Each row comes from the steps of one path. Every step used is in the known rows, and no mark comes twice. Write the path behind each row, first mark first.
Known rows
F Q M Y A: [-16.9  -4.3 -28.2 -17.1  14.6  -1.1  10.9   5.5   1.5   1.0  -8.5 -12.6
  11.9  25.4  10.0  -7.8  -1.5  -2.4  -5.3 -33.5]
J Y A Q: [  5.5 -20.2  10.7 -28.6  28.2 -13.0  32.9  -9.9   4.8  -6.2 -12.0   5.4
  -4.6  13.2  28.6  26.0  -8.0   2.3   0.4   4.0]
Q M Y F: [ -1.6 -18.0 -10.4 -15.8  -2.7   1.2  15.5  12.6 -12.1 -21.5 -23.6  -8.0
  16.2  23.0   5.3   5.1 -30.3  -5.5   3.2   0.8]
M Y F Q A: [ -7.5 -23.2 -35.9 -11.6  -2.7 -37.5  12.2   7.0 -11.9 -20.1  -7.2  -9.4
  -0.6  16.3  30.1  -5.8  10.9  20.1  13.8  11.7]
F Y A Q M: [ -4.3 -24.4  12.0  -1.4  -8.6  14.2   7.0 -12.7  -0.3 -27.6 -25.1 -15.1
  -2.2   8.9  25.5   7.4 -12.2   9.6 -13.7  11.8]
F Q: [-10.1  -0.9   9.5 -43.1  18.7  16.0  16.4   6.4  -5.0   5.9   6.2  -0.7
  -0.2  13.7  25.0 -16.7   3.5  -2.4   2.1 -16.6]
A Q: [ -4.5 -28.1  42.0 -72.9   2.6  38.8 -14.8 -15.6  -7.3 -35.4  -0.9   9.0
  -2.3   8.5  33.3   7.5 -11.1 -12.2  19.0  11.4]
M Y F: [  3.0 -31.0 -11.5 -15.7 -10.8 -36.2  18.1   7.0 -20.4 -16.9   3.5  -1.4
  -0.5  21.5  30.5   2.2   0.6   5.9  18.7  19.6]
Q J: [ -1.4   0.1  58.9  -2.3   9.5  28.2  25.3  11.2 -12.3 -12.1 -16.0  12.2
   4.5   8.5  15.6 -13.3 -23.6 -30.8   1.3   4.3]
Y A: [ 10.6 -24.9  28.6 -20.4   9.3  10.2   6.3 -11.7  -1.4  26.2  23.7   0.7
  -3.2  22.9  16.6   5.7  -4.0   4.9  -5.1   7.3]
J Q M Y: [-23.8 -11.9 -12.1 -34.4  20.5   8.1  16.1  17.8  -8.8 -51.9  -6.9  -5.8
  22.4  27.0   9.5  14.9 -21.9   5.5  -2.5   5.7]
A Y M: [ 10.6 -19.5  23.6  -2.7  -1.4 -62.6 -29.0 -15.6 -18.7 -25.0  39.1   9.5
   5.6  49.2  31.4  -8.4 -11.1   1.6  -5.5  25.5]
J Q M: [-20.0  -7.6   7.9 -44.4  28.0  30.8  13.3  17.2  -3.9 -41.6  -9.4  -3.8
  21.2  17.9   6.2  12.8 -32.1   8.4  -8.7   7.5]
M Q A: [-10.9   1.7  -8.4 -40.7   8.0  64.8  18.4   6.5 -11.1 -61.7 -19.3   8.4
   3.3  17.9  37.0 -14.3 -16.3  -6.8  10.8  18.4]
Y F Q M: [ -0.1 -15.9 -10.7 -24.2  16.0   9.0   8.5   6.5   2.4  11.3 -22.2 -14.8
   3.2  -6.4  11.4 -11.3 -21.7  31.4  -6.9  -7.9]
J Q: [-16.1 -13.0  20.0 -50.4  26.4  19.5  17.6  13.1  -9.8 -35.1  11.7   3.7
   9.0  17.6  21.9  10.4 -14.4  11.8   0.3  20.8]
A Y: [  3.1 -12.7  27.2   6.6  -1.2 -55.0 -16.4  -1.7 -13.9 -36.2  23.1  19.7
   1.0  55.7  32.2  -4.1 -16.3   6.6   8.9  30.0]
M Q: [ -5.6  -1.6   4.6 -44.1   6.7  56.6  23.6   5.8 -15.7 -41.9  -2.4  14.9
   2.1  22.9  36.5 -13.0 -17.2 -24.1  12.3  -0.5]
Q A: [ -2.0  -6.8  28.8 -39.7   7.3  40.9  15.2   7.6 -10.4 -34.5 -15.0   1.3
   1.0  13.6  25.7  -6.3 -11.7  10.0   6.1  44.3]
A Y M Q: [  4.4 -15.1   3.0  -1.1  -0.7 -47.5 -28.7 -16.2 -18.1 -42.0  33.6  12.3
   7.7  49.3  36.9 -13.1 -12.5  -2.0  -4.1  16.0]
Q A Y M: [  1.3 -12.8  13.2  -7.6   3.0 -20.3 -20.0  -8.6 -12.0 -46.2   5.8   1.6
   5.2  32.1  29.8  -9.4  -9.1  21.7  -4.7  49.3]
J Y F: [ 12.7 -13.4   9.5 -22.8  26.7 -22.2  53.3  12.1  -4.3  -3.6 -26.2   3.8
  -4.8   2.5  26.7  14.7 -21.3  16.7   2.8  17.1]
A Y F Q: [  1.2 -17.8  -5.9  17.7   5.1 -73.0 -25.6  -3.3  -2.8 -21.0  10.7   6.9
  -2.4  37.1  29.6 -11.7 -11.9  39.4   0.7  17.9]
F Q J: [-14.7   7.5  19.6 -11.6  21.4  17.8  19.3   9.5  -2.1   1.8 -13.2   1.1
   3.3   6.8  17.9 -24.0  -3.1 -13.8  -3.3 -26.0]
Q A Y: [ -3.4  -8.2  14.5  -2.9   3.2 -16.3 -13.8   2.0  -8.8 -55.0  -6.5   8.6
   1.8  37.7  31.0  -6.7 -13.5  23.7   6.0  53.3]

Which path is each row?
[  0.2 -11.1   8.3 -19.3 -10.8  20.4  25.0  -4.6 -22.7 -37.7  -7.5 -12.1
   1.1   5.1  40.6 -14.0  -7.7 -10.9 -16.5  14.6]
F Y M Q
[-20.8 -17.6 -19.8 -29.6  20.2   2.1  12.6  17.1  -5.5 -46.6 -13.5  -9.4
  20.7  19.2   8.3  15.6 -24.0  18.1  -4.0   8.4]
J Q M Y F
[-22.0  -9.5   7.9 -44.5  26.9  29.5  12.1  13.2  -4.8 -55.2  -6.8  -2.5
   9.5  12.4  23.1   7.6 -11.8  29.9  -2.2  37.8]
J Q A
[ -5.9 -10.9   1.4 -22.7  -1.5   9.1  19.8  14.3 -15.2 -29.4 -15.5  -2.1
  18.5  36.1   6.7   4.8 -26.8 -24.2   5.5  -3.4]
Q M Y
[ -0.4 -14.3   5.4  -7.4  16.1   1.3   9.8   6.0   1.4  12.5 -20.2  -8.5
  -2.8 -12.7  17.5 -18.0 -13.7  25.9  -4.8  -5.0]
Y F Q J
[ -9.2 -20.3  51.0 -42.3   4.8  39.4 -13.8 -13.0  -4.0 -41.4 -20.5  10.4
   1.6  -0.1  26.5   0.4 -17.0 -25.7  12.6   3.4]
A Q J
[-17.8   0.8 -21.1 -25.5  13.4   4.1  16.8  11.8  -3.8 -11.0 -13.6  -8.9
  13.0  23.6  11.7 -10.7  -4.3  -8.9   0.2 -31.9]
F Q M Y
[ -7.9 -22.9  31.5 -67.2   5.3  50.0 -17.6 -12.5  -2.0 -42.8 -22.9   1.3
   9.9  10.1  17.5  11.3 -29.2 -16.6  10.2  -1.9]
A Q M
[ -5.2 -20.2  38.9 -38.2  15.5  19.2  -0.5 -16.6  -3.4 -40.1 -24.8   6.8
   3.2  -4.5  28.6   7.2 -15.3 -25.4   4.3  -2.0]
A Q J Y M
[-15.7   1.2  -2.3 -38.1  21.3  26.9   9.0   7.1  -0.5 -12.9 -11.8  -7.2
   0.5   9.4  25.6 -18.7   6.0  14.1   0.8   0.2]
F Q A
[ -9.0  -4.7 -23.9  -8.7   4.5  17.9  -3.6   0.6  -7.2 -71.2 -18.3   8.9
   2.2  24.3  39.5 -15.6 -18.5  15.8   8.8  26.8]
M Q A Y F
[-11.2   7.2   7.1 -10.1  32.1  -2.0  31.6   6.1  -1.0   2.8 -16.6  -2.6
   5.7   0.6  19.7 -17.2  -1.2 -13.9 -12.3 -29.6]
F Q J Y M
[  3.9 -12.4   5.0 -52.0   7.7  43.6   0.8 -14.2 -19.4 -26.2  13.9  -4.6
   9.4   8.2  33.0 -17.0  -8.2 -14.8 -10.6  10.6]
Y M Q A
[ -3.2 -15.7  -8.0 -10.1  -0.3   2.0  12.0   5.0  -7.9 -13.9  -9.6  -6.5
  17.0  36.6   3.0   9.7 -22.2 -15.0  -1.9  -8.7]
Q M Y A
[ -5.5 -26.0 -29.4 -14.3  -4.3 -41.8  13.7   7.3 -14.0  -9.9   2.0  -6.1
  -0.5  18.4  28.9  -4.0  10.2  12.5  14.9   3.3]
M Y F Q
[  4.7  -7.7  -9.4 -21.1  32.9 -26.6  51.3  12.1   0.7   1.3 -29.3  -1.9
  -5.2  -1.5  27.4   7.5 -12.6  23.3  -1.0  -1.2]
J Y F Q
[  3.3  -2.5  33.0  14.9  22.8  -5.0  48.9  14.5  -4.1 -11.7 -42.2   7.6
   1.7  -4.3  16.4  -1.1 -29.1 -10.7  -4.8   5.4]
Q J Y F
[  4.5  -9.2  19.8 -34.1   7.6  37.7   6.5 -12.2 -20.3 -17.1  12.5   0.1
  11.0   5.4  27.5 -20.8 -13.7 -35.9 -13.1  -8.4]
Y M Q J
[-10.2 -34.3   3.4 -51.6  -3.2  21.9 -21.1 -11.9  -3.7 -48.4 -25.3  -3.6
   9.3   9.8  19.9  13.1 -22.0  -7.1  14.7   0.2]
A Q M Y F
[-14.7  11.0   7.6  -5.7  31.4   0.3  37.9  14.0   0.9  -4.4 -26.3   1.9
   3.1   4.8  20.6 -15.4  -4.2 -11.4  -6.0 -27.8]
F Q J Y
[  6.0 -16.2  26.7 -18.4 -11.1   5.9  25.9  -4.3 -23.3 -19.1  -1.1 -14.0
  -0.3   4.8  34.9  -8.9  -7.4  -6.1 -18.5  22.7]
F Y M
[  4.6   0.7  41.9   2.5  24.6   0.1  43.0   6.2 -11.0 -10.2 -23.3   7.5
   7.6   1.9  18.0  -4.4 -22.4 -33.3 -12.6  -0.8]
Q J Y M
[ -2.3 -25.7  16.4  -5.8 -10.2   8.5   8.3 -14.3  -3.1 -24.6 -13.4 -11.5
  -8.4   8.5  32.9   6.0  -2.6  12.8  -8.7  17.5]
F Y A Q
[  9.0 -23.5  10.8  16.1  -2.8 -67.8 -20.7  -3.2  -8.8 -27.0  12.7  11.7
  -2.4  38.0  29.1  -4.9 -21.5  32.5   4.5  35.7]
A Y F
[-10.7   5.1  12.8 -14.3   8.5  56.5  25.4   8.9 -12.0 -46.5 -20.5  15.9
   6.5  13.1  29.3 -20.1 -24.3 -36.5   6.9  -9.3]
M Q J
[ -9.9   9.9   3.3  -8.6  18.7  40.2  44.2  12.7  -9.5 -51.0 -32.7  17.6
   5.6  12.7  32.1 -11.9 -25.2 -35.6   5.6 -11.5]
M Q J Y
[  0.6 -30.8  32.6 -16.0   7.7  19.8 -18.1 -26.0   7.2   1.2   2.2   1.3
  -2.0   8.1  17.6   7.6  -5.8  -2.9  -2.2  -2.1]
Y A Q J
[ -4.2 -37.7  -8.8 -20.2  -8.4 -27.8  -4.3 -15.1 -10.4 -18.6  18.7   0.0
   0.0  33.7  30.0  13.3  14.6  -7.8  17.3   3.6]
M Y A Q
[  2.1 -17.4  19.1   7.7  -9.2   2.7  27.0  -3.2  -7.7  -9.8  -9.3 -10.9
  -7.2  14.3  28.6   0.5  -4.6  10.8 -13.9  21.8]
F Y A
